What can hang from each mark
Z281: Z18 Z236 Z696
Z354: Z353 Z696
Z18: Z222 Z281
Z707: Z236 Z847
Z847: Z222 Z707
Z222: Z18 Z847
Z696: Z281 Z354
Z236: Z281

Known rows, with every way that one mark hangs from another
Z236[Z281[Z696[Z354[Z353]]]]: [ -9.2  -5.6  11.6 -32.9  -6.7 -18.6   6.2  -4.9  -1.2 -19.5  23.4   8.2
  -9.1  -9.3 -12.0  24.1 -19.0  15.0  20.7   6.0  -7.0 -17.4   7.7  -1.0
 -12.1]
Z707[Z236 Z847]: [  5.9  15.7  20.7  11.8  11.0   0.8   5.2  32.4  15.0 -28.4 -17.6   0.8
 -10.5   5.6  12.4   3.7 -15.9   2.3 -10.8 -21.5  24.3   5.5  49.2  -4.6
 -18.6]
Z18[Z222 Z281]: [ 11.1   5.7   1.2   4.7  20.1   9.1  -3.6   5.7 -34.6  11.6 -33.3  -3.0
 -14.0  -5.5  64.0 -26.0  38.2   9.4 -29.6  10.4  11.9   1.6 -21.0  -1.3
  -6.3]
Z18[Z281[Z696]]: [  3.1   5.3  26.1  -5.3   6.5   4.8  -5.5   2.6 -16.5 -10.0  -3.3  -9.6
   5.9  -3.3  32.7 -25.6  14.2  17.3 -12.8  -4.5 -11.0  -6.3   9.7   0.4
  -9.2]
Z236[Z281]: [ -4.1   3.7  -6.2 -28.3   1.7   3.9  12.0  15.4  -9.8 -18.1 -14.4  18.8
 -21.5   0.6  34.2  19.6   3.2   4.8   5.7  -0.5 -10.3   1.0  24.5  -2.5
 -13.0]
Z236[Z281[Z696]]: [ -5.6   1.0   9.1 -28.0  10.2  -3.7  13.2   5.7 -10.2 -23.7   8.7   7.7
  -2.0  -5.7  11.1   8.2  -5.0  19.2  11.7  -4.1 -14.4  -4.2  24.8  -0.1
 -16.6]
Z236[Z281[Z18 Z696[Z354]]]: [-15.8 -10.3 -11.3 -29.7 -10.0 -13.8   0.9  -3.2 -15.2 -35.1  22.4  19.7
   0.5  -7.8  -7.4  12.1 -33.4   5.8  24.6   4.5   6.4  -5.0  10.2  -4.2
 -10.8]
Z222[Z18[Z281[Z696]]]: [  1.6   1.3  25.8  -9.3 -17.2   0.1  -4.8  -8.6  -0.3  11.8   5.7 -16.9
  19.9   1.3  21.6 -22.1   1.9  16.0  -6.7 -13.1 -15.9  -7.6 -10.1  -1.9
   4.4]
Z707[Z847[Z222[Z18]]]: [  4.4  -0.4  32.7   0.1  -5.7 -26.2  24.0  12.8  -9.3  30.5  -2.1   4.1
   3.5  25.0  -8.1   7.9 -14.0   6.7   5.0 -30.7  14.5  -6.0   8.8  -1.1
  -9.3]
Z707[Z236]: [  2.9  11.8   6.6  -8.6  18.3   6.4  -7.6  23.7  -3.7 -43.5 -19.3  13.8
 -12.7  -2.1  30.5 -11.3  -0.8   2.2 -13.9  -5.3   8.8   3.1  42.1  -4.3
  -6.6]
Z18[Z222 Z281[Z236]]: [ 12.7   0.3 -10.6  17.2  29.8  19.3  -1.2  -4.9 -38.6  28.8 -28.2 -14.4
  14.5  -1.4  43.4 -16.6  46.5  -2.1 -28.7  19.5   1.8   6.1 -36.9   4.4
   1.5]
Z707[Z236[Z281] Z847]: [  1.4  12.6  18.2  11.3   3.6   6.4  13.7  27.1  21.9 -29.7 -10.4   6.4
 -20.3  -0.4   1.4  24.6 -23.8  -6.9  11.2  -5.8   9.8   9.9  43.4  -3.8
 -27.3]
Z281[Z18]: [ -3.3   1.8 -26.6 -12.6 -13.0  -1.7  -5.1  19.0  -6.4 -20.7 -12.2  15.4
  -9.7  11.6  31.8  -8.1   0.8   8.6 -18.2 -14.9  12.5  -1.4  31.3  -3.7
   7.7]
Z707[Z236[Z281]]: [ -1.8   8.3   4.4  -9.7  11.3  12.6   0.2  18.7   3.6 -45.6  -9.4  18.7
 -23.8  -8.7  17.8   8.0  -8.7  -7.0   8.3   9.4  -4.6   6.9  33.9  -3.4
 -14.7]
Z236[Z281[Z18]]: [ -7.5  -1.3 -28.3 -13.4 -20.3   4.6   2.7  13.3   0.9 -21.5  -3.5  21.6
 -21.7   4.9  20.9  13.3  -6.8  -1.1   3.0  -1.3  -2.8   2.0  25.8  -2.7
  -1.8]
Z354[Z696]: [  1.2  14.7   5.0 -19.2  18.2  -0.1   5.2  17.2   4.6  -4.8   1.4   8.1
 -34.1  13.6  62.2 -17.6  19.4  16.6 -22.1 -15.8 -12.4   0.8  28.7  -7.4
  11.0]
Z354[Z353 Z696[Z281]]: [  2.7  19.5  -8.2   8.0  -9.4   5.5   2.5   6.1  56.2  11.9  18.2 -11.7
 -52.7  12.2  31.5  12.4  15.3   9.7 -14.5  -0.2 -30.3  -7.6  13.3  -6.8
  17.1]
Z847[Z222[Z18] Z707[Z236[Z281]]]: [ -4.8  -0.4  19.2   2.6  -9.6   2.9   5.3  -4.1   3.3   2.0 -10.8  12.8
   3.1   2.5 -48.1   6.2 -30.0 -16.1  27.6  10.3 -18.5  -2.4   4.0   0.2
   2.7]
Z222[Z18 Z847[Z707[Z236]]]: [  1.1   4.5  19.7  -6.0 -30.8  -2.3 -11.9   2.6  38.1   4.7 -20.4   1.8
  -1.5  -4.3 -29.0  -4.6 -14.3 -12.0   6.1 -27.2   6.6   7.5  13.0  -1.8
  14.3]
Z281[Z236 Z696]: [  0.0  -1.6  -1.1 -16.2  28.0   0.5   7.3   0.1 -21.6  -5.2   5.4  -9.4
  34.9   4.4   1.1  -3.3  11.1  17.2  -8.7  -9.2 -11.5  -3.4  15.8   4.9
  -0.1]
Z18[Z222[Z847[Z707[Z236[Z281]]]]]: [  3.8   3.3   8.6   8.7   6.7   5.5   0.5   2.4  10.6   0.3 -29.7  10.8
 -23.7 -23.3 -20.2   0.0   4.7 -15.0  11.7   7.3  16.5  15.5  -5.6   2.3
  -8.8]
Z222[Z18[Z281[Z236 Z696]] Z847]: [  7.6  -8.9  33.0   2.5 -17.5  -1.9  -5.8 -22.3  12.3  41.8  20.2 -24.2
  30.7  -2.2 -16.9 -11.5  20.0  -8.2   6.7 -17.4 -14.8   6.2 -38.7   8.2
   8.2]
Z354[Z353 Z696[Z281[Z236]]]: [  4.4  14.5 -20.6  18.6   1.4  16.0   4.5  -4.5  51.6  28.7  23.2 -24.2
 -24.7  15.9   8.2  22.8  23.9  -1.4 -13.3   9.7 -42.3  -2.9  -2.4  -0.9
  24.3]
Z281[Z696[Z354]]: [ -8.0  -2.6  12.3 -43.8  19.1 -21.3   1.4   3.6 -31.1 -31.3   4.3  12.4
   9.9  -6.2  16.2  -2.0 -16.6  21.4   5.6  -9.8  11.9 -10.3  15.0  -4.9
 -14.1]
Z696[Z281[Z18 Z236] Z354]: [ -9.2  -5.3 -51.5  -3.9  -6.6   8.0  -6.5  -6.6   4.9  -8.2   2.0   3.5
  10.4   4.4  -9.6  37.3 -18.2 -19.8  10.1  16.4   0.6   3.4 -14.1  -3.9
   4.1]
Z18[Z222[Z847] Z281[Z236 Z696]]: [ 14.9  -7.2  23.8  18.5  27.3  -0.5  -1.9 -17.7 -21.8  37.8   2.2 -19.4
  18.0 -15.0   3.1 -27.7  47.6  -1.5  -8.7   2.9   7.7  10.4 -49.1  10.9
  -5.7]
Z236[Z281[Z18[Z222]]]: [ -1.8  -3.8 -37.1  -2.3   1.2   0.5   7.0   6.7 -18.5  -4.9 -11.8  17.4
 -24.6  -3.4  30.3  -0.2   9.9   4.7  -8.4  10.3  17.2   4.6  -4.2  -2.2
  -1.3]

Rows
[  4.3  -6.3 -47.3   9.5  19.1   5.5   1.2   1.3 -29.6  12.5 -14.5  -0.2
  13.9   7.2  18.7 -10.1  26.1   2.9 -29.6   4.0  21.3   5.0 -13.0   2.7
  14.4] : Z281[Z18[Z222] Z236]
[-10.0 -12.8 -21.8 -18.3   8.3  -8.9  -5.0  -9.1 -24.9 -18.0  19.0   1.8
  38.4   2.5 -18.9   1.0 -17.1   4.8   3.7  -1.6   9.1  -4.1   1.6   0.8
   5.3] : Z281[Z18 Z236 Z696[Z354]]
[ -8.1   8.0  15.2  -2.4   5.9  13.9   1.0   2.5  11.7 -36.1  -9.5  -2.1
   8.0 -13.8 -33.0   0.1 -28.4   5.8  15.4   7.0 -18.3  -2.0  37.7  -0.1
  -8.9] : Z847[Z707[Z236[Z281[Z696]]]]
[ -2.4  -0.6 -28.4  -6.1  -5.6   3.7  -2.1  -8.4  17.6   8.1   4.5  -9.2
  -1.3   2.8 -13.1  50.1  -3.2 -11.1   6.7  18.1 -13.0  -9.3 -17.5  -1.1
   3.3] : Z696[Z281[Z236] Z354[Z353]]
[  9.6  -6.5  16.6   1.4 -26.9   5.5  -8.1 -12.8  13.1  47.8  -1.9 -12.4
  13.2   3.6   4.9   0.3  28.1 -22.0  -0.6 -14.1 -11.1  11.2 -39.0   5.8
  12.3] : Z222[Z18[Z281[Z236]] Z847]
[  5.7  -1.5  -2.6   1.1 -16.0  17.6  -5.3  -9.6  -2.2  33.9 -10.8 -18.1
  26.0  11.8  22.0   0.7  18.8  -8.7 -12.7  -0.4 -21.8   2.1 -26.8   1.9
  15.5] : Z222[Z18[Z281[Z236]]]
[ -4.3 -15.2 -30.0  -8.5  29.1 -12.6  -0.7 -15.7 -44.3  -1.8  12.5  -0.9
  36.5  -5.9  -8.0 -11.3  -1.5  10.6  -6.8   9.9  28.4  -1.7 -28.4   1.4
   4.6] : Z281[Z18[Z222] Z236 Z696[Z354]]
[-10.8   0.2 -38.1 -14.0 -18.6  -2.6  -8.4   3.8   8.0 -25.7  -2.4  15.2
 -17.9   0.5  11.5  27.8 -26.9  -8.5   9.9   7.7  11.4  -1.9   0.4 -10.1
  -3.4] : Z696[Z281[Z18] Z354]
[ -5.1  -2.4  13.7 -33.0  -0.4 -23.9  -2.4  -0.6  -7.7 -19.2  14.1   2.7
   0.7  -3.7  -1.5   3.2 -11.2  24.7  -0.7  -8.5   6.7 -22.2  13.6  -2.0
  -3.8] : Z281[Z696[Z354[Z353]]]
[ -3.3  -3.0  10.1 -15.2 -12.6 -12.4   8.4  -2.2 -16.3  29.2 -22.5   6.9
  14.2  18.3 -21.4  -4.9 -11.0   5.3   2.5 -15.2  -9.6 -12.0   1.4   0.3
  13.3] : Z847[Z222[Z18] Z707]
[  1.2   8.9 -41.3  34.5 -20.0  17.2  -3.6  -6.6  61.9  25.1  31.5 -21.7
 -26.2  20.7  -4.1  15.5  14.7  -7.3 -16.8   8.7 -32.8  -1.4  -2.4  -1.4
  36.1] : Z354[Z353 Z696[Z281[Z18 Z236]]]
[  8.0   6.5   9.8   9.9  13.2  -0.7  -7.5   7.5   3.6   0.9 -36.6   5.1
 -13.3 -16.9  -9.1 -21.7  13.6  -5.8  -9.7  -7.7  30.0  11.7   1.7   1.2
   0.0] : Z18[Z222[Z847[Z707[Z236]]]]
[ -3.2 -10.6  14.8 -16.0  -4.8   0.0  -7.1 -26.3 -18.8  19.9  15.9 -20.0
  48.6  -1.6  -6.1   0.0  -8.6  -1.3   9.4   5.3 -14.0  -4.9 -40.6   0.0
   5.9] : Z222[Z18[Z281[Z236 Z696[Z354]]]]
[ 16.5  -4.7   9.0  17.4  18.5   7.4  -3.8  -7.6 -20.7  43.7 -19.1  -9.2
   0.1  -9.5  25.9 -17.4  56.3 -15.7 -16.2   5.0  12.6  15.7 -49.4   8.6
  -2.0] : Z18[Z222[Z847] Z281[Z236]]
[ -7.1 -13.0 -20.2  -6.7 -10.6 -12.5  -8.1 -12.5  -1.7  -5.9  30.6  -7.3
  28.6   5.3 -36.3   6.7 -11.0   7.3  -3.1   0.2   4.9 -15.5   0.6   3.9
  15.3] : Z281[Z18 Z236 Z696[Z354[Z353]]]
[  7.1  -1.3  61.3  22.1  -7.7 -18.5  14.7  -4.8  -7.0  39.3  17.8 -18.9
  23.1  14.2 -19.9 -16.1 -11.9   9.1   9.0 -20.0  -0.4  -8.9 -13.9   3.0
 -14.8] : Z707[Z847[Z222[Z18[Z281[Z696]]]]]
[  4.3   5.3  40.0  22.1  22.0  -5.7  20.6  23.2  -3.4 -18.1  -0.1  18.4
 -21.4   4.6 -23.5  14.2 -22.5 -13.9  22.6   1.7   9.8   5.5  29.9   1.2
 -34.1] : Z707[Z236[Z281] Z847[Z222]]
[ -1.5  -0.4   8.9 -23.2 -41.0 -11.5   0.1  -0.9  25.9  32.4 -24.4   1.1
  -0.1   5.9 -12.7   5.1  -2.8  -0.2   4.3 -36.5   0.7   0.5   2.7  -0.7
  16.4] : Z222[Z18 Z847[Z707]]
[ -5.9  10.2  -2.5  -2.8  -3.6  21.5  -1.2  12.1  13.4 -30.3 -31.8   8.2
 -10.3  -7.3 -11.9  11.7 -20.8  -7.8   9.4   9.9 -14.0   3.4  38.0  -2.5
  -4.4] : Z847[Z707[Z236[Z281]]]
[  5.7   6.1  34.4  16.5 -42.1  12.3 -22.3  -4.5  39.0  19.9 -23.4 -10.1
  -0.3  -8.3 -18.0 -16.9  -3.5 -23.7   2.9 -13.2  -4.7   9.2 -10.4   0.0
  13.3] : Z222[Z18[Z281] Z847[Z707[Z236]]]
[ -1.4  -6.9  14.5 -11.1  18.6   4.8  -7.5 -15.0 -33.9  -0.6   6.9 -11.7
  37.9  -6.1   6.4  -4.9   4.0  -1.6   2.6  13.1  -9.5  -3.2 -22.1   2.5
  -7.9] : Z18[Z281[Z236 Z696[Z354]]]
[  5.9 -11.0  35.0  10.9   9.9  -2.4   3.5 -23.7 -29.3  39.1  22.8 -17.3
  48.4  10.6 -26.3 -22.0  11.9  -2.7   6.1   5.0 -26.4  -6.9 -38.2   9.3
   5.2] : Z847[Z222[Z18[Z281[Z236 Z696]]]]
[  5.7   1.4  -1.1  -8.8   4.3  -9.6   3.7   4.2 -10.1  27.9 -41.1   5.3
 -12.6  -7.8   8.1 -11.2  24.8   6.4 -12.1 -15.8  24.3   5.3  -8.2   2.2
   2.1] : Z18[Z222[Z847[Z707]]]
[ -5.1   1.1  -3.8  13.5 -36.5  10.1 -12.6   7.2  39.5 -18.8 -13.2  17.0
 -21.5 -10.1 -41.4   5.8 -20.7 -27.1  19.9  -3.2   4.8  14.2  25.2   1.3
   3.5] : Z222[Z847[Z707[Z236[Z281[Z18]]]]]
[  0.4  -3.2 -18.9  -0.1  17.0 -11.8   1.3   2.1 -26.7 -10.3   2.4   1.6
   5.8  -3.2  19.0 -33.0   8.7  28.6 -22.7  -7.9  27.7  -4.4   2.8  -0.8
   3.6] : Z281[Z18[Z222] Z696]
[ -2.1   8.8 -42.8  21.4  -1.8  20.8  -0.6  -2.6  40.1  11.8  21.9 -11.4
 -16.6  17.7  13.2  10.2   9.2 -10.6  -9.6   7.2 -28.4  10.0  -0.5  -4.3
  25.7] : Z354[Z696[Z281[Z18 Z236]]]
[ -0.4  -9.8  46.0 -24.0 -27.4 -23.4 -11.9 -18.8   2.2  17.4  19.9  -1.9
   7.9 -12.8  -2.1  -9.3  -7.9  -3.7  21.3 -17.8   7.1   0.0 -40.8  -1.5
  -6.3] : Z222[Z18[Z281[Z696[Z354]]] Z847]
[ -2.8   0.9 -51.6  13.0 -10.7  18.6  -2.3   1.1  17.3  -0.9  -1.3  -5.8
   5.7  11.4  -3.7  26.4   0.9 -13.0  -4.5   8.6 -11.8   5.3   1.4  -0.3
  10.0] : Z696[Z281[Z18 Z236]]
[  3.3  -4.3  14.4   2.0  -7.5  11.0  -3.0 -18.7  -2.9  28.0  11.0 -29.6
  43.8   5.8  -0.9 -11.7  10.2   5.2  -5.8  -3.7 -27.0  -2.7 -25.9   4.0
  12.2] : Z222[Z18[Z281[Z236 Z696]]]
[  1.8  -8.8 -31.6   9.3  28.0  -2.0   3.8  -7.9 -30.6   6.4   7.6 -10.5
  32.2   0.5  -3.4 -21.6  17.4  17.0 -21.1   1.6  16.2   0.5 -11.7   5.0
  11.9] : Z281[Z18[Z222] Z236 Z696]
[  2.0   3.2  56.1  22.3  29.5 -13.3  22.5  12.9  -4.5 -25.0  20.6   7.1
  -0.8  -1.3 -45.2   2.2 -30.2  -0.7  29.6  -1.7   7.0   0.8  31.2   3.5
 -38.2] : Z707[Z236[Z281[Z696]] Z847[Z222]]
[ -5.1  -2.3 -46.6  -2.6   3.8  -6.0  -4.6  -2.7  -8.7 -10.2 -11.0  12.3
 -21.2  -8.2  21.5  15.7 -10.2  -2.9  -0.8  19.8  30.3   1.5 -29.8  -9.5
  -3.3] : Z696[Z281[Z18[Z222]] Z354]
[ -3.9  -6.2 -19.9  -1.1   9.2  -6.4   9.7  -3.3 -19.7 -11.3  10.5   6.5
  -5.2  -9.5   7.4 -11.6   1.1  18.9  -0.6   7.4  12.7   0.0  -4.7   0.4
  -5.1] : Z236[Z281[Z18[Z222] Z696]]
[ -5.8  -0.7 -29.1 -18.6  13.4   7.0   1.9  -4.8  -5.9  -5.5  -8.7   0.8
   7.3  -0.4   4.1  44.3  -8.4 -13.6  12.7  16.7  -8.7   1.7 -15.0  -3.9
  -6.7] : Z696[Z281[Z236] Z354]
[ 13.1  -1.8  36.1   7.5  17.1 -10.9  -3.4  -6.7 -19.0  20.8  -2.5  -7.9
  -9.5 -19.2  24.9 -38.9  38.6   9.8  -9.7  -7.0  19.5   6.0 -33.5   5.1
 -13.6] : Z18[Z222[Z847] Z281[Z696]]
[ -3.7  -8.6   1.5 -22.5  10.4 -13.8  -0.2 -10.6 -12.3  -2.0  20.8  -9.1
  28.5   0.5 -23.0  13.0  -1.7  13.5  -1.4   1.3  -3.3 -16.8  -0.1   4.2
   3.9] : Z281[Z236 Z696[Z354[Z353]]]
[  0.5 -10.7  -2.6  -0.5  -1.8 -18.3   6.8  -5.7  -3.3   3.8  18.5  12.7
 -19.2 -17.3  -9.7 -12.3   9.9   5.4  12.3  -5.8  24.5   8.9 -17.2   4.4
  -9.2] : Z236[Z281[Z18[Z222[Z847]] Z696]]
[  9.3   1.0  46.7  21.8 -16.5 -11.9  13.4   4.7  -6.5  44.3  -5.7  -7.7
   3.0  21.2   1.7  -4.1  -2.8  -4.7   1.6 -16.8   4.0  -3.3 -14.4   0.4
 -10.9] : Z707[Z847[Z222[Z18[Z281]]]]
[ -0.7  15.0 -28.4  22.8 -31.6   6.4  -5.7   4.0  66.2   7.5  27.8  -8.7
 -53.4  16.4  17.6   5.6   5.6   3.3 -17.3   0.3 -21.7  -6.3  13.4  -7.0
  28.0] : Z354[Z353 Z696[Z281[Z18]]]
[ -3.4   6.1  20.9  -8.7  19.4   5.2   2.3   9.0   3.2 -51.0  11.7   8.5
  -5.6 -15.0  -3.7  -2.8 -17.7   6.8  14.4   6.3  -8.5   1.8  34.6  -1.2
 -19.3] : Z707[Z236[Z281[Z696]]]
[  0.8   0.6  18.5  36.9  -0.8  -5.4  12.1  20.5   6.6 -22.7   9.2  19.7
 -19.1   9.6 -37.6   7.6 -31.1 -20.4  20.0   1.7  19.3   6.9  32.4   1.0
 -23.0] : Z707[Z236[Z281[Z18]] Z847[Z222]]
[  1.9  -7.0  16.2   0.2  -1.1   1.3 -10.8 -18.4 -10.7  10.9  16.5 -21.6
  28.4  -3.4 -11.3   1.8   9.2   1.6  -3.8  15.7 -14.9 -14.0 -23.0   5.4
   2.0] : Z18[Z281[Z236 Z696[Z354[Z353]]]]
[  0.9   6.5  22.2   8.0  21.6   2.7  -2.9  12.7 -18.2 -17.7 -29.4  15.1
   3.6   4.1 -24.4 -20.2 -11.1  -6.2  -0.3   3.5   0.0  -4.3  32.0   1.6
  -2.7] : Z847[Z222 Z707[Z236]]
[  2.1  12.6 -38.8  22.5   9.5   6.6   1.4   0.7  23.7  12.8   9.9  -3.0
 -46.5   5.7  44.9 -11.6  16.7   6.7 -21.9   9.5   1.9   7.7 -15.0  -9.5
  18.6] : Z354[Z696[Z281[Z18[Z222]]]]
[-12.8 -10.6 -10.3 -18.5 -28.5 -17.5  -2.6  -6.8   8.8 -23.2  32.4  10.2
  -9.4  -5.3 -25.6  18.0 -28.4   9.2  17.7   6.2   0.5 -15.5   8.2  -1.3
  -0.9] : Z236[Z281[Z18 Z696[Z354[Z353]]]]
[ -6.3  -5.6 -50.3   7.9 -27.4   4.3  -9.8 -10.3  28.1   4.2  13.4  -6.8
   0.8   6.9 -27.2  42.6 -12.9 -16.4   3.9  18.1  -4.9  -7.7 -15.2  -1.3
  14.9] : Z696[Z281[Z18 Z236] Z354[Z353]]
[  4.6  -0.1  13.1   6.6  17.6  15.5  -3.2  -7.1 -17.8   6.3   2.6 -22.2
  35.3   0.2  11.2 -15.4  23.0   5.6 -12.5   5.0 -22.0  -1.3  -5.2   6.4
  -2.0] : Z18[Z281[Z236 Z696]]
[ -6.7  -1.5  -2.8  21.7  -8.3   9.5  -3.4   5.3  -1.9 -23.2 -10.3  23.3
  -7.0   3.2 -48.6  -4.4 -27.2 -21.0  18.6  18.1  -6.3   0.6  26.3   2.1
   0.0] : Z847[Z222 Z707[Z236[Z281[Z18]]]]
[  4.8  -2.9  -6.1  17.9  -1.5  -2.4  -6.5   6.8  12.2 -17.6   0.4  23.3
 -37.6 -20.3  -2.7 -11.0   7.5 -20.0   6.9   6.8  34.0  20.3  -7.7   1.1
  -7.0] : Z707[Z236[Z281[Z18[Z222[Z847]]]]]
[ -3.8   2.7 -32.0  23.4  -3.3  18.5  -5.5   3.8   3.7 -17.3 -27.6   8.2
 -10.6 -11.1 -16.3  -7.4 -13.1  -8.1  -4.3  21.4  13.4   7.5   9.3  -2.2
   6.6] : Z847[Z707[Z236[Z281[Z18[Z222]]]]]
